What can hang from each mark
J: W
F: V
E: Q W
B: P V
N: Y
X: P W
Y: N V
C: Q W
Q: C
W: C E J X
P: B X
V: B F Y

In the rows, 128 means zero.
Known rows, with every way that one mark hangs from another
Q[C[W]]: [115 101 104 102 141 160  90 115 127 128 128 115 129 138 136  91 137 108
  68  74 119 125  49 132 125 132 174  66 130 132  92 136 181 125 181 116
 133 133 121 164 140 105 145 104 152]
N[Y[V[B]]]: [112  58 125 120 144 191 122  84 137 150 129 103 126 126 145  96 130 115
  53  77 139 177  50 109 128 131 159 142 130 146 101 122 195 156 164 100
 174 140 114 155 194  94 160  99 167]
W[C[Q] X]: [125 109 146  98 136 162  70 119 142 118 124  90 115 149 166  96 127 126
 118  76 114 129  63 124 128 158 185 112 147 128  75 153 177  66 167 108
 143 127 113 132 138  98 120 139 143]
X[W[C E]]: [124  84 102 110 136 146 100 118 136 130 124 113 124 134 138 102 118 102
 113  85 124 112  80 149 132 137 184  37 131 114  65 148 191 104 167  99
 111 136 106 116 118 111 159 108 153]
B[P V]: [132  89  98 146 155 140  93  86 131 165 124  79 119 131 136  56 132 107
  85  94 125 131  90 162 134 130 143 137 139 139  90 139 158 125 154 100
 184 133 105 115 134  94 166 106 179]
Q[C[W[J X]]]: [119 114 137  87 134 138  96 119 133 128 121 104 123 131 165 107 133 110
  53  76 112 132  56 140 122 132 164  48 133 120  78 152 175 115 169 111
 120 130 121 142 147 105 131 124 149]
X[P W]: [143  74  87 122 146 138 115 100 130 126 138 133 120 132 154  71 124  92
  97  82 120 110  79 139 132 134 179  40 151 130  92 141 150 138 171  94
 106 141 115 105 149  91 163 118 189]
J[W[C E[Q] X[P]]]: [133 107 135 102 142 137  83 127 139 118 123 102 127 148 170  95 106 107
 129  78 110 110  96 160 131 141 207  88 157 107  53 161 173  87 135 103
 121 130 117  93 113 104 144 145 150]
W[E[Q]]: [106 113 123 131 146 149  96 104 151 123 137  98 126 134 131  97 133 116
 105  82 124 132  73 117 137 133 197 118 153 134  78 142 190  95 170 104
 133 136  96 135 124 111 148 109 144]
V[B[P[X]] F Y[N]]: [104  90 149 148 153 164 137  51 129 186 137 104 127 141 166  57 120 115
 101  72 133 142  75  97 115 150 117 162 130 166 128 127 156 167 138  84
 142 128 102  74 204  82 116  95 156]
E[Q]: [105 117 129 128 156 159  95  93 143 116 143 109 116 139 145  90 139 119
 100  76 126 139  62 103 138 132 185 133 165 148  89 132 180 118 193 104
 137 136 105 138 144 104 139 120 160]
C[W[E[Q] X[P]]]: [146 122 115  95 142 139 102 116 142 126 132 101 136 146 158  90 127 109
 115  77 119 112  73 141 133 133 184  69 148 113  79 162 153  88 135 108
  84 132 112  96 148 100 150 127 157]
W[C E J X[P]]: [115 101 163 105 124 101 105 135 144 132 118  90 107 125 189 108 106 108
 110  90  93 109 117 172 126 152 174  72 151 103  47 165 178  73 138  97
 139 131 105 116 115 101 129 137 134]
E[W[J X[P]]]: [131 108 134 117 145 120 112 112 138 112 131 115 112 120 187  89 125  98
  99  78 124 137  86 155 129 127 138  48 158 120  63 151 162 133 158 101
 104 134 114  86 170  98 141 143 168]
Q[C[W[J]]]: [108 106 123  94 136 140 103 115 128 125 124 109 122 131 149 110 134 108
  58  74 114 130  57 138 124 127 165  58 128 126  82 142 177 133 183 112
 128 133 118 156 142 106 139 112 147]
V[B F Y]: [ 90  71 140 152 137 178 124  73 142 169 136 140 122 130 135  70 130 111
  80  77 132 141  64 102 117 139 138 122 117 171 117 105 180 179 169  89
 129 136  97 103 191  95 136  86 159]
Y[N V[B F]]: [114  69 129 115 155 182 116  68 126 183 135  88 112 144 158 120 120 125
 115  73 142 171  58 101 126 145 157 174 143 161 125 146 179 156 171  93
 135 136 105 120 170  92 145 126 172]
N[Y[V[B[P[X]] F]]]: [122  58 135 112 147 181 129  78 135 176 133  91 127 128 151  83 128 115
  60  73 135 167  65 114 120 142 141 150 121 159 116 127 185 153 144  90
 164 132 118 124 196  88 144  93 164]
X[P]: [120  79 106 137 147 144 105 103 134 130 142 123 111 129 151  59 127 101
  97  83 117 119  82 129 132 143 179  95 160 146  96 134 165 132 175 102
 146 140 110 139 141  89 154 112 175]
Q[C]: [100  94 118 126 143 159  84 110 134 129 132 116 119 129 139  83 136 112
  61  80 115 130  60 121 124 140 183  96 144 144  92 128 196 119 191 111
 168 135 116 180 131 105 138 104 152]
N[Y[V]]: [121  71 126  98 144 181 117  93 137 143 131  97 123 124 136  98 132 115
  53  77 141 181  53  98 136 142 173 133 135 150  99 133 207 143 171 101
 170 137 113 162 190  91 161  97 157]
C[Q W[J X[P]]]: [153 118 132  70 131 129 107 109 139 107 124  89 128 148 173 115 132 114
  99  67 112 133  57 127 128 133 173  65 134 115  83 169 119 103 151 108
  82 130 116  92 169  86 132 147 157]
E[Q[C]]: [ 96 120 127 124 153 156  83  98 138 115 139 111 123 142 143  97 138 122
  84  75 111 130  64 111 128 131 190 142 161 143  91 126 186 106 195 111
 159 135 115 168 139 106 128 121 150]
C[W]: [129 100 102  99 144 164 107 110 133 129 132 113 122 137 137  83 138 104
  93  74 139 134  43 126 137 131 164  49 131 137  89 145 170 139 176 109
  97 135 110 122 149 102 161 104 166]
N[Y[V[F]]]: [118  65 132  92 141 177 121  89 139 160 134 103 121 125 129 102 130 115
  58  75 139 175  58  92 130 148 169 135 128 164 110 131 208 149 171  96
 149 135 112 150 190  90 154  93 148]
P[B[V[F]] X]: [134  52 138  99 164 195  91  79 150 173 134  55 117 123 159  80 154 116
  64  85 127 156  62 128 118 143 150 122 122 142 101 140 152 147 148 100
 133 126 120  89 157  99 151 115 192]
N[Y[V[B[P] F]]]: [111  58 126 130 144 177 130  79 132 176 131 104 125 130 139  87 120 112
  64  74 136 161  66 117 121 137 144 149 123 160 113 120 190 160 154  93
 167 138 114 135 193  89 153  93 159]
E[Q[C[W[J X]]]]: [112 136 143  92 146 141  94 106 137 114 130 102 126 143 164 117 135 121
  77  72 108 131  61 125 126 126 177 102 152 123  79 145 169 105 177 111
 120 131 119 138 153 106 123 137 147]
Y[N]: [110 105 125 121 158 160 107  79 133 134 137  94 111 135 159  93 126 115
 103  77 142 154  50  85 140 151 180 124 168 147  98 153 180 132 187 103
 134 136 101 139 153  96 142 118 155]
P[B X]: [122  68 140 120 162 199  97  94 145 142 140  71 113 124 172  68 152 111
  63  79 131 158  47 118 123 141 157  87 138 137  91 139 164 142 158 105
 143 130 123 109 156 101 143 116 186]
F[V[B Y]]: [120  69 120 137 132 182 104  70 140 152 131 120 125 132 139  67 155 110
  81  82 146 160  70 119 138 124 157 136 125 144 104 126 173 151 166  85
 182 141 107 133 197  98 153 105 180]
E[Q W[C J X[P]]]: [116 132 149 106 152 117 103 114 134  95 132 108 113 140 196 113 114 112
 141  73 105 120 107 163 126 124 147 106 171 110  52 145 163 103 162 106
 114 132 120  90 163 102 121 164 152]
J[W[X]]: [140  99 135 106 145 159  87 115 141 127 125 109 119 134 165  77 128 101
  77  78 139 147  49 129 137 139 188  47 151 130  69 160 178 132 160  98
 109 130 114  93 136 103 151 133 171]

Rows
[143 111 117  93 135 152  99 121 145 138 124  98 132 136 149  88 133 106
  93  80 135 129  52 138 136 138 176  32 132 117  75 166 174  98 142 107
  83 130 107 102 142 107 155 112 153] : C[W[E X]]
[131  98 136 102 135 149  81 134 141 129 116  97 123 138 160  94 113 104
 107  82 126 126  76 156 134 146 197  53 141 111  49 165 194  97 142 102
 119 128 111  99 107 111 149 130 146] : J[W[C E X]]
[115  76 122 134 157 169 122  67 117 194 134  83 113 149 161 102 111 121
 121  73 138 160  72 120 123 143 141 179 143 162 127 146 169 153 157  92
 156 135 107 112 166  88 142 123 170] : Y[N V[B[P] F]]
[157  84 102 102 157 142  94  90 130 162 120  65 126 135 158  61 135 108
  94  92 118 124  97 174 130 135 137 111 128 122  83 153 148 110 136  93
 161 124 116  83 135  93 154 113 189] : B[P[X[W[C]]] V]
[125  89 115 135 147 140 108  74 133 185 126  95 125 132 121  55 129 109
  83  91 125 136 101 139 127 141 129 157 121 159 109 128 166 145 147  92
 170 129  98  94 170  85 154  88 162] : B[P V[F Y]]
[154 120 118  76 137 166  87 109 142 113 127  89 135 155 150 100 142 119
 102  66 131 140  31 109 132 138 182  70 130 125  91 164 141  92 157 112
  82 127 115 104 167  95 138 134 157] : C[Q W[X]]
[124  90 121  98 141 163  79 117 131 108 124 102 121 151 144 103 120 110
 116  69 125 133  60 132 133 138 199  89 135 128  67 147 172 121 175 108
 132 131 116 117 120 101 147 131 151] : J[W[C[Q]]]
[102 132 181  98 131 114  98 126 151 122 118  79 111 132 184 133 115 124
 111  85 101 126 102 152 130 143 178 102 155 104  42 164 191  62 151  99
 134 129 101 114 119 113 117 143 123] : W[C E[Q] J X]
[144  96 127  95 133 141  77 130 139 114 119  92 131 151 162  98 108 107
 127  75 111 113  84 154 128 146 212  80 142 105  57 167 161  81 131 106
 121 128 117  95 116  98 144 144 146] : J[W[C[Q] E X[P]]]
[123 106 164  91 128 115  95 121 139 111 121  88 106 141 195 116 115 119
 113  77  91 121  96 146 123 152 175 104 152 116  65 160 149  78 158 102
 141 129 115 117 142  88 113 156 143] : W[C[Q] J X[P]]
[135  51  93 121 151 162 104  91 125 143 125 105 124 138 157  85 114  98
 100  88 105 112 101 171 119 129 157  86 129 110  82 125 141 148 149 104
 143 141 125  92 170  89 172 124 192] : X[P[B[V[Y]]] W[C]]
[126  75 132 116 161 172 121  66 120 195 135  71 116 147 172  97 120 124
 118  72 138 165  71 116 122 147 138 182 141 159 129 154 165 145 147  90
 151 130 111 100 169  86 134 124 175] : Y[N V[B[P[X]] F]]
[109  96 120 112 131 153  80 122 143 118 126  85 125 146 129 110 123 121
 133  78 113 118  78 132 130 148 201 118 130 123  70 146 187  68 166 113
 151 132 101 149 108 106 140 112 123] : W[C[Q] E]
[131  64 148  93 166 197 103  61 146 173 132  52 124 127 162  85 148 121
  66  83 131 171  63 102 120 149 144 153 124 144 110 141 153 156 140  99
 139 125 115  80 195  90 143 114 181] : P[B[V[F Y[N]]] X]
[108 125 116 105 152 157  88 102 133 114 136 111 131 148 142 103 137 120
  90  70 114 126  57 119 128 125 184 118 149 135  91 132 174 111 187 115
 130 134 119 155 146 107 135 120 151] : E[Q[C[W]]]
[147 126 138  68 124 131 102 116 150 111 118  73 136 144 156 132 135 118
  96  70 122 140  51 125 131 132 182  55 121 106  69 178 140  82 143 109
  73 128 105  92 153 101 137 137 137] : C[Q W[E J X]]
[112  71 125 135 162 191 100  66 138 156 127  71 122 129 147  89 134 115
  69  87 134 167  61 115 128 133 152 149 136 132  95 128 159 162 160 110
 168 138 109 114 189  95 166 116 177] : P[B[V[Y[N]]]]
[161 112 107  83 131 145  92 117 144 115 127  86 144 154 147  99 130 114
 118  70 118 117  59 129 129 139 196  70 130 111  87 170 132  72 131 113
  82 130 113  98 153  92 146 132 149] : C[Q W[E X[P]]]
[144  98 107 125 149 137 111 102 134 151 133  87 127 132 157  51 133 100
  90  83 128 122  81 148 130 138 151  57 136 130  86 157 162 109 138  91
 136 128 110  87 133  97 146 101 171] : B[P[X[W[E]]]]
[125  93 117  99 134 155  79 124 138 111 120  92 130 149 136 111 116 109
 123  73 123 126  71 141 133 137 210  86 128 116  59 155 178 101 158 109
 128 131 109 114 105 107 153 125 138] : J[W[C[Q] E]]
[134  85 110  97 127 105 115 116 134 110 123 104 124 139 160 126 108 101
 125  79  95  98 107 161 124 132 188  55 133 100  63 155 142  98 155  98
 108 138 109 101 128  94 147 134 151] : X[P W[C[Q] E J]]
[129  82 106 137 153 136  97  81 133 187 127  85 117 132 127  62 128 108
  92  91 124 124  97 153 127 139 139 140 130 156 105 137 160 133 155  93
 159 131 103 101 133  93 158 100 171] : B[P V[F]]
[131  79 131 117 141 153  86 130 136 134 120  94 122 141 173  87 104  98
 111  81 115 114  89 172 124 142 195  58 144 103  52 158 169 108 128 106
 127 132 122  91 116 104 156 140 158] : J[W[C E X[P[B]]]]
[125  98 120 129 154 139 113  58 128 188 126  82 126 138 132  67 121 113
  97  88 129 143  97 121 129 147 132 180 133 157 116 139 160 146 146  92
 165 129  97  92 180  81 149  97 156] : B[P V[F Y[N]]]
[133 102 146  70 144 136 111 109 147 119 127  80 122 129 176 114 137 114
  98  80 114 133  84 136 130 137 173  64 136 111  63 163 172  97 155  91
 105 125 111  89 132 107 129 124 159] : P[X[W[C E[Q] J]]]
[127  61 125 126 149 174 113  90 128 192 135  90 115 138 154  79 132 117
  96  77 130 155  77 144 118 136 134 143 123 163 120 137 173 145 149  88
 159 131 113 104 153  92 142 110 185] : Y[V[B[P[X]] F]]
[124  96 122  90 126 124 107 116 140 112 118  93 124 137 149 140 120 109
 109  79 112 121  82 145 129 131 183  47 122 104  56 158 166  99 169  98
 104 134 103 105 126 107 144 127 140] : X[W[C[Q] E J]]
[152  66 126  88 168 195 106  61 141 153 126  55 134 129 172  89 147 113
  62  85 133 171  58 117 125 134 146 108 125 117  95 147 140 155 138  99
 128 128 120  65 202  93 158 122 199] : P[B[V[Y[N]]] X[W]]
[142  88 129 107 151 146 108  72 139 186 128  76 129 130 139  47 141 113
  76  90 122 143 100 134 126 148 125 158 118 158 113 140 159 135 131  87
 165 121 104  77 175  82 141  89 171] : B[P[X] V[F Y]]
[ 95 129 139 111 153 131 105 108 133  92 133 108 113 138 169 127 122 114
 136  70 117 134  93 150 131 115 145 112 157 120  53 133 181 123 188 110
 121 135 112 109 152 111 130 144 143] : E[Q W[C J]]
